Each row was made from one path, in order. Every step used is in the known rows, and no mark comes twice. Write each row's path.
Known rows:
T, E: [ 12 -20  -5 -50  -8  10   4  23 -34   6 -19  12  11 -11   3  24   4 -16
  32 -11 -23  -6 -30  13  32 -10 -38  13 -15   5   3   9  14  40 -10  24]
C, L, N, W, K, S, T: [ 33 -21 -16 -17  10 -25   9 -10   6 -16  32 -19  16   2  49 -24  -3 -12
  47 -48   4  -3  -4 -45  30  36 -26 -37   5   3   0   4  12  41  20  59]
K, S, T, M: [  4  17  -1 -22  23 -23 -32  63 -15   2  19 -20  10 -15  47  33 -25 -31
  23 -19 -10 -15  -7  12  56  57 -48  18 -25  -2  -2  15   8  48 -20  37]
D, W, K: [ 11 -15   2  -3  29  -3  16  26 -20 -25 -46  10  33   7  15   3  30 -26
  51 -40  -7  21 -19 -16  43  10 -37  18   2  -9  30  41  50  36 -18  40]
U, L: [  9 -11  19 -24   5 -17   7  18 -39  -4 -33  15  11  19 -19  13  22  -9
  48  -3   1  -2 -27  18  34  16   5  -1 -22  -1   6  17   6  38 -20  34]
U, L, N, W, P, X: [ 41 -20  -4 -39 -15 -10  13  52 -34  -2 -20   0 -20   0 -14  -6  25  37
  54 -42  33  37 -20   0  15 -37  17 -17   9   5 -21   7  -3  40  24  42]
B, W, K, S, T: [ 25 -16  16  -9  27   4 -14  27  -9 -18  29 -29  47  13  40 -16   7 -25
  21 -27 -33  10   3   5  45  39 -36 -13 -16  -7  22  14  38  67  -5  39]
D, W: [  2   9   7  -8   5  -8  14  49 -19  -5 -51   0   2  -1   8  17  30 -28
  56 -28  -2  21 -28  13  46  10 -11  15   2   4   7  37  28  53 -27  21]
N, S, K, W, D: [ -2  14  66 -17  -3 -26 -21  14  23  14  -9  19  14 -16  32   1   8  14
  44 -34 -14  17 -22  26  36 -12 -52   8 -21  20  -5  31  14  22   4  66]
C, L, U: [ 27  -2   5  -6 -36  -7  18  17 -22  -3   0  -4   4   6   0  -7  -2 -20
  63   2  -1 -10 -21 -12  41   6  16 -23  -2 -19  -1  44 -27  16  -3  14]
U, L, P, W: [  7 -19  29 -14   5 -31  31  42 -17 -19 -27 -17  -5  37  -2 -11  21 -12
  29 -12   7  26   6  12  18 -11   4   0   8  -6  -4  24   7  32 -17  33]
B, W, P, X: [ 38 -25   5 -28 -17  32   3  84 -34  -4 -13 -25   6   4  -3   6  24  12
  43 -25  -8  35 -12  19  27 -38   4  -7  -2 -18  -2  29  15  51  11  14]
D, W, K, S: [ 10   4  -4  -2  33  -6  -5  30   4 -10  -3  -2  39  13  19   1  10 -28
  42 -38 -10  25 -15 -15  49   0 -39 -14  -1 -13  23  33  49  45  -1  35]
M, T, E: [ 19 -34   1 -42   0  17  32  36 -35 -13  -2   6  21 -11  38  26  28 -22
  32 -14 -28 -12 -43  19  31  11 -49  15  -6   3   6  10  27  38 -18  14]
C, L: [ 14 -18  -8 -23 -10  -3  22  13 -27 -11 -26   2   5  14   2  14  13 -21
  63  -7  -5 -20 -29 -13  28  21   4 -21 -12  -3   4  25  -2  28  -4  28]
L, P: [ -6 -11   5 -26   9 -10  19  60  -7 -13 -19 -21  -4   7  11  31   2 -24
  38   0  11   3 -22   8  27   0 -13  13  25  -9   2  33  31  27 -11  14]
S, K, W, P, X: [ 17 -21   9 -37  -4   9 -27  76 -30 -17 -23 -13   1 -14   7  15  -4  24
  33 -52   7  34 -30   3   6 -35 -19   2  10  -2 -10  29  20  27  27  47]
B, W, K, S, T, M: [ 29   1  10 -14  43  -7 -10  35 -17 -16  27 -21  59   1  48 -11  -7 -27
  -2 -27 -36   4  12 -11  54  40 -63  14 -24 -17  17  19  32  50 -12  60]
C, L, N, W, K, S: [ 40 -11 -30 -28  12 -22  27 -17   9  -4  24  -2  23  11  22 -31  -8   1
  43 -31   2  -1 -16 -54  22  -4 -16 -54  16 -11   1  18  17  21  34  58]
B, W, P, L, N, S: [ 31  -9  -5 -20 -18  -6  35  53  24   8  23 -18   2 -19 -10 -47  20  -8
  56 -29  -4  -7 -25  -4  40 -37  21 -41  16 -12 -41  21 -16  61   3  29]
W, P, L, U: [ 20  -5 -12   4 -15   1  20  56 -14 -13  20  -6  -8 -20 -18 -27   1  -8
  58 -11   3  -7 -18  -4  47 -12  25 -29  11 -20  -4  42 -33   7 -13   0]
N, S: [ 14  -3  19 -24  -2 -12  -9  48   5  15  -6  -4   4 -12   4  20   4 -15
  63  -3   1 -24 -21  37  39   3 -22   8 -27 -21  -5  17  11  45  -7  22]
W, P: [  9 -30  -9 -19  11  -4   8  68 -23 -21 -16  -7  -5  -5  -4   6  10  -8
  57 -22   2  -8 -20  10  25   0   0   1  -5   3 -10  28  27  27   2  20]
U, L, N: [  6  -9  -1 -39 -12 -29  24  11 -22   0 -43  19  -6  11 -17   5   8  -2
  54 -15  11  10 -44  -3  36   5   5  -3   3  -1 -11  18  13  45 -10  39]
N, W, B: [ 32   9 -14 -17 -12  -2  27  37 -13   9 -17 -11  -1 -18   7 -14  27   3
  49 -13  -2  -7  -5  15  23  -2 -18 -22   3  13  12  37  16   1 -17  39]
L, N, W, K, S, T, M: [ 30   6 -19 -27  39 -32  -5  24   2  -6  25 -14  21 -23  59  -5 -25   0
  10 -46   3   1   6 -28  45  36 -63  19  10  -5   3  13  29  28   0  69]
N, S, K: [  3   5  32 -19   2 -12 -32  22  -8   9 -10 -10   6  -6  -3  17   1 -19
  50  -2   3 -17 -29  36  23 -13 -32  24 -34 -11 -10   7  12  33  -6  45]
K, S: [  4  10  -9 -27   6  -6 -12  42   0  17   5 -10   7   7   9  24 -14 -16
  39   0 -14  -7 -26  19  39  15 -12 -24  -8 -10   5  19  26  39  -4  13]
W, K: [ 13 -32  -3 -28  28  -2  11  16 -22 -24 -29  14  28   4   2  12   5  -9
  48 -13 -14  -8 -17 -12  30  16 -34  12  -4 -23  35  29  46  16  -9  34]
E, T, M: [ 11   3  -3 -27   4 -17  -4  39 -53 -19 -31  -4  14 -19  40  50 -23 -29
  28 -19  -6 -26  -9  12  49  51 -60  60 -15  -8   9  31   6  35 -31  35]
U, L, N, S, K: [  1   6  35 -28 -11 -36 -17  -9  -7   9 -17   7   0   8 -18  -2   8  -7
  52 -13  20   0 -47  15  24 -25 -14  17 -28  -3 -32  -5   4  47   4  64]
N, W, P: [ 31 -17  -8 -19  18 -11  16  67 -25 -17 -10 -13  -8  -6   4 -12  20   9
  48 -35   4  -2  -2  13  21  -5   6  -4   3  13 -10  24  18  17   5  31]
S, K, W: [  4   3  19 -41  15 -10  -8  34 -20  -7 -46   0   8  -7   7   5 -10   2
  26 -29 -12  17 -37   9  19   7 -18  11  15   1   2  34  24  26  -6  57]
P, X: [ 16 -12   0 -40 -18  17 -13  59 -33  15 -33  -7  -5  -5   2  58   4   5
  51   0   1  15 -28  25  34  -9 -19  11  -4 -27  22  24  10  35  -6   7]

Write each row's path:
[ 13  15 -12   3 -22  -2  24  48  -4  -4 -37  -7   7  -9   8   0  43 -23
  61 -35   0  19 -23   1  40  -1 -25 -10   2  12   7  52  29  33 -26  34] => D, W, B
[ 12  11   2 -24 -15   0   3  32  -7  -5 -33  -5  11 -17   8 -18   2   4
  32 -31  -9  12 -30  -3  12  -5 -32 -14  11  15   5  49  28   6  -9  67] => S, K, W, B
[ -2 -13  25 -22  13 -23  21  35 -23 -19 -19  -6   4  28  -9  14  18 -23
  39  -3  14  10 -22   5  22  -1   1   6   5   3  -3  21  12  35 -13  29] => U, L, P
[ 11 -10  39 -22 -18 -41 -17  24   0  -2  -1  -2 -12  -9  15   3  14 -16
  68 -32  21 -12 -23  23  46  35 -14  19 -32   4 -28  -9  -3  76 -11  46] => U, L, N, S, T
[ 32 -16  -5 -29   6 -34  33  33 -25 -16 -20   7 -16   2 -13 -32  25  17
  51 -44  24  14 -21  -7  20 -18  24 -17  11  21 -34  10  10  32  15  49] => U, L, N, W, P
[  1 -12  30 -10 -17 -18  18  23  -3  13 -41  10 -10  11  27  -1  24  14
  53 -15 -32  24   4  22  45   4 -39   6  -7   5  21  35  15   7 -28  29] => P, W, D
[  4 -16  13 -20   0 -15  29  65  -2 -14 -27 -30 -12  21  19   4   2 -12
  32 -11   2  19   4  12  20 -12 -14  12  31 -17  -2  34  22  22 -16  21] => L, P, W
[  5 -15   9 -30  23  -8  -6  61 -22 -30 -26  -8   6  -8   6 -15  -2   3
  34 -51  -3  15 -30  -2  11 -12  -9   0  16  13 -21  35  27  24  21  57] => S, K, W, P
[ 20 -23  -2 -32  16  -9  19  86  -4 -27 -22   0   1 -14  11 -12   0   6
  43 -53  -5   7 -20  -1  19   2   3 -13  18   3 -17  44  28  35  12  36] => K, W, P
[ 10  -3   4 -36 -15 -25   7  42  24  21 -10  -1 -13 -17   8  12  -9  -4
  66 -13  11 -12 -36  17  41 -10 -19   9   0 -21 -22  21  21  51   2  27] => L, N, S
[ 30   2  -6 -23  43  -6  -1  20  -4   0  20  -6  32   0  20  -8  -5   2
  30 -16 -10   2   3   1  34   0 -35 -26   0 -11  27  18  37  14   8  38] => N, W, K, S
[ 11   9  44 -40  -4 -41  -9   7   9   3 -21  14   6  -8  -5 -21  -1   9
  39 -41  16  13 -43   3  19 -23 -13   2  -1   2 -35   9   5  54  16  77] => U, L, N, S, K, W
[ -3   8   2   1  -5 -23   0  32  19 -12   1 -16 -10 -23  -6 -29  27 -23
  66 -54  19  15 -45 -12  39 -43  -7  -7   6   5 -47  17 -10  52   3  51] => D, W, P, L, N, S, K
[ 27 -22   3 -21   6   6  26  68 -27 -17 -13 -20  10   9  -6 -24  25 -10
  39 -24 -17  16 -10  11  28 -12  12 -11  -2   3 -13  32  26  49   2  24] => B, W, P
[  2 -25  33   0 -27 -24  48   9  16 -14 -10  -7  -7  38  40  -9  28 -12
  51 -15 -10  27  13 -20  25 -10 -24 -21   8  13   2  38  -3   5  -2  37] => C, L, P, W, D
[ 24  -1  -9 -29 -20   0  29  55   5  -3 -27   1  13 -21  18 -14   7   6
  44 -40 -10   2 -20  -2  22   9 -20 -31  18   6   8  59  26  18 -12  44] => K, W, B
[ 21 -21   7 -21  -8 -24   9  76  36 -19  21 -13 -13 -51  36 -31   5   1
  62 -74  14 -13 -22 -10  39  18   3 -25  21   6 -41  20 -17  64   8  40] => K, W, P, L, N, S, T
[ 14 -22  23 -11  35 -27  14  19   8 -29  24 -16  34  49   8 -26   1 -13
  12 -20  -3  27  17 -14  20 -19 -32 -26   1 -21  15  18  29  24   8  46] => U, L, P, W, K, S
[  7 -11  -4 -25  17  -2   5  44 -20 -26 -17  -2   7 -17  -6 -24   3  -1
  36 -44  -7   4 -34 -16  16 -13   9 -30  22   8 -13  28  -6  12   1  51] => S, K, W, P, L
[ 11 -39  13 -19  28 -11  30  37   3 -33 -20 -21  18  22  19 -11   0  -9
  26 -19  -4  16  19 -14  13 -12 -39  16  25 -30  27  38  41   7 -12  36] => L, P, W, K
[  7   2  33 -27  -4 -15  21  32   4   9 -36  32   6 -11  34   7  19  20
  46 -36 -26  24 -21  11  43  16 -32  -8  12  20  18  48  23  18 -10  38] => K, W, D
[ 17 -15 -32 -39  -3 -11  48  63  11 -18 -17   9 -11 -32   3 -28  -6  14
  49 -56   2   7 -44 -31  29 -12  24 -46  53   0 -25  41  -3  35   4  36] => K, W, P, L, N
[ 32  -9 -20 -14  19  -2  32  50 -22 -11  -1  -7  -6 -17 -10 -23  30   4
  52 -24  -2 -12  -8   0  25  -5  21 -36  14  10  -4  18 -20   9 -11  23] => N, W, P, L
[  8  -8 -13   7  11  -2  28  62 -17 -23 -21  -5   0  -9  -4 -14  45 -25
  65 -44  -2  12 -27 -11  46  -7  14 -26  13   9  -7  32  -4  43 -16  19] => D, W, P, L
[ 26  -6   0 -19  30   8   6  19  -4  -3  17 -11  49  21   9 -20   2 -14
  13 -12 -33  16  -7  -3  39  -6 -28 -28  -2 -24  24  32  44  42   5  32] => B, W, K, S
[ 26   4 -40 -30  24  -9  27  -6  17  10  22   5  18 -12  10 -28  -8   8
  33 -24  -3   3 -21 -32  35  -7 -14 -55  33 -19  16  19   3  14   0  40] => P, L, N, W, K, S
[ -6 -14  58  -2  -6 -38  35  13  -2 -11 -24   2  -8  41  15 -11  40   2
  36 -17  -8  40  10  10  27 -14 -23  -3  -2  17   8  28   6  15 -17  42] => U, L, P, W, D
